Every row comes from one small tree of marks. The marks that hang from a mark follow it in brackets, in alphabetical order. Every link used is in the known rows. Which tree was each row made from?
Known rows
L[R[C K V]]: [-2.94 -0.51 -2.85  1.14  0.32  0.18 -0.31 -0.76 -1.15 -1.35 -0.76  1.20
 -2.01  0.31  1.89  0.63  5.75]
H[K[R]]: [ 1.66  0.44  2.33  0.06 -1.72  0.97  1.23  0.26  0.37  0.80 -2.33 -0.62
 -0.70  1.91  0.26  0.07 -7.20]
L[R[V]]: [-0.33 -0.18 -0.66  1.75 -0.43  1.60  0.56  0.13  0.57  0.05 -1.61  1.17
 -0.61  0.17  1.16  0.52 -1.39]
Q[Y[R[K V]]]: [ 0.82 -0.26  0.36  0.26  0.18 -0.60 -1.95  1.32  0.16 -0.17  2.63 -0.32
  0.84 -1.17 -1.19 -1.13  0.06]
Q[Y[H R[K V]]]: [ 1.25 -0.29 -0.18  0.32  0.91 -1.10 -1.06  0.01  0.19  0.13  3.73 -0.54
  1.65 -1.87 -2.23 -1.25  2.46]
L[R[C K[H] V]]: [-3.01 -0.25 -2.63  0.16  0.62 -1.61 -0.88 -0.85 -1.04 -0.92 -1.73  0.29
 -1.80  0.55  2.00  1.18  6.33]
P[K[H]]: [ 0.99  0.45 -0.38 -1.08 -0.63  0.96 -1.13  0.53  1.59  0.61 -2.67 -0.70
  0.79 -1.48  1.16  0.43 -8.87]
Y[H R[C K V]]: [-1.27 -0.38 -2.05  0.59  1.10 -0.98  1.28 -1.18 -1.40 -0.42  1.73  1.29
  1.61 -1.75 -1.97 -0.36  7.94]
P[K[H R[C V]]]: [-1.82 -0.19 -0.87 -2.18  0.71 -2.34  0.07 -1.26 -0.51  0.28 -1.34  0.40
 -0.42 -1.01  1.54  1.44  0.09]
R[C K V]: [-1.44 -0.73 -2.09  0.81  0.85  0.60 -0.87  0.94 -0.91 -1.65 -0.16  1.44
 -1.08 -0.26  1.05  0.39  2.90]
L[R[K]]: [-0.69  0.23 -0.74  1.03 -1.48  1.62 -0.28 -0.09  0.28 -0.33 -2.21 -0.52
 -1.28  0.59  1.75 -0.20 -1.32]
L[R]: [ 0.22  0.25  0.29  1.41 -1.38  3.37  0.58  0.12  1.26  0.40 -1.35  0.34
 -0.57  0.34  1.40 -0.30 -4.64]
V[R[C K]]: [-0.76  0.05  0.78 -0.44 -0.40  1.83 -0.28  0.92 -0.30 -1.53  0.24  1.27
 -1.12  0.42  0.93  0.22  2.14]
R[C K[H] V]: [-1.68 -0.35 -2.01 -0.25  1.23 -1.45 -1.67  0.77 -0.85 -1.18 -1.16  0.40
 -0.76  0.06  1.13  1.07  3.56]
K[H]: [ 1.72  0.50  1.32  0.02 -0.62  1.62 -0.79  1.97  1.90  0.84 -1.98 -0.76
  1.06  0.13  0.59  0.03 -7.66]

Which tree is each row?
[-0.88  0.32  0.79 -1.38 -0.07  0.03 -0.77  0.82 -0.18 -1.18 -0.56  0.21
 -0.80  0.93  0.97  0.77  2.97]
V[R[C K[H]]]
[-0.67  0.05 -0.88  0.26  0.20  0.82  1.32 -1.09 -0.65 -0.07  1.85  0.43
  1.65 -1.68 -1.56 -1.19  4.76]
Y[H R[C K]]
[ 1.77  0.16  0.78  0.09  0.10  0.37 -0.95  0.15  0.84  0.43  3.72 -1.32
  1.72 -1.79 -1.87 -1.97 -0.40]
Q[Y[H R[K]]]
[ 0.21  0.13  1.94 -1.11  0.16 -1.94  0.40  0.57  0.16  1.10 -2.18 -0.43
  0.40  0.81  0.63  1.09 -0.89]
K[H R[V]]
[-0.28 -0.26  0.49  0.12 -0.19 -0.38  1.28 -0.41 -0.86 -0.05 -1.06  0.89
 -1.48  1.62  0.34  0.84 -0.68]
H[K[R[C V]]]
[ 1.24  0.45  1.25 -0.86 -0.34 -0.83 -2.54  1.36  0.89  0.59  1.78 -1.98
  1.17 -0.72 -0.81 -1.38 -2.01]
Q[Y[R[K[H]]]]
[ 2.85  0.09  2.24 -0.15 -0.22  0.36 -0.13 -0.27  1.24  0.86  2.56 -1.63
 -0.22  0.51 -0.86 -1.00 -5.29]
Q[Y[H[K[R]]]]
[ 0.16  0.20  1.43 -0.23 -1.03  1.17  1.22 -0.32 -0.24  0.20 -0.97  0.12
 -1.45  1.80  0.69  0.16 -3.47]
H[K[R[C]]]
[-1.01  0.13 -0.93 -0.64  0.29  0.43 -1.62  0.94  0.04 -0.86 -1.04 -0.61
 -0.63  0.26  1.52  0.13  0.51]
R[C K[H]]
[-1.52 -0.18  0.92 -1.42  0.98 -1.78  0.45  0.05 -0.48  0.40 -0.49  0.45
 -0.35  0.73  1.10  1.15  2.71]
K[H R[C V]]
[ 2.37 -0.27  1.43  0.13  0.55 -0.93 -0.38 -0.37  0.68  0.55  2.45 -1.04
 -0.34  0.31 -1.11 -0.32 -2.87]
Q[Y[H[K[R[V]]]]]
[ 1.21  0.04  1.50  0.31 -0.90 -0.60  1.29  0.10 -0.24  0.49 -2.56  0.09
 -0.74  1.66 -0.03  0.80 -4.05]
H[K[R[V]]]
[ 0.15 -0.21 -1.09  1.15  0.65 -0.25  2.33 -1.42 -0.85  0.29  1.18  1.43
  1.62 -0.73 -2.71  0.00  3.31]
Y[H[K] R[C V]]
[ 1.52  0.03  0.57  0.21  0.28  1.20 -0.05 -0.51  0.70  0.41  4.68 -0.33
  1.02 -0.85 -2.26 -1.59 -1.27]
Q[Y[H[K] R[C]]]
[ 0.67  0.23 -0.20  0.80 -0.27  1.43  2.45 -1.26 -0.11  0.57  1.36  0.66
  1.62 -0.62 -2.42 -0.84  0.05]
Y[H[K] R[C]]
[-0.84 -0.28 -0.55 -0.85  1.19 -2.06 -2.50  0.82 -0.36 -0.39  3.25 -0.45
  0.59 -0.84 -0.55 -0.53  4.12]
Q[Y[R[C K[H] V]]]
[ 2.21  0.36  1.68  0.27 -0.89  0.64  2.22 -0.99  0.50  1.05 -0.96 -0.83
  0.22  0.86 -0.91 -0.24 -4.30]
Y[H[K[R]]]
[-0.15  0.23 -0.32 -0.18 -0.13 -2.37 -0.33  0.74 -0.60  0.44 -2.01 -0.38
  1.95 -0.63 -1.10  0.35  1.96]
Y[R[K[H] V]]
[ 0.36 -0.24  0.16  0.28  0.55 -0.51  2.04 -1.59 -0.61  0.21  0.17  0.54
 -0.36  0.71 -0.93  0.54  1.16]
Y[H[K[R[C V]]]]
[-2.40  0.23 -1.78 -0.28 -0.23  0.08 -0.88 -0.78 -0.34 -0.62 -1.72 -0.57
 -1.67  0.79  2.33  0.37  3.34]
L[R[C K[H]]]
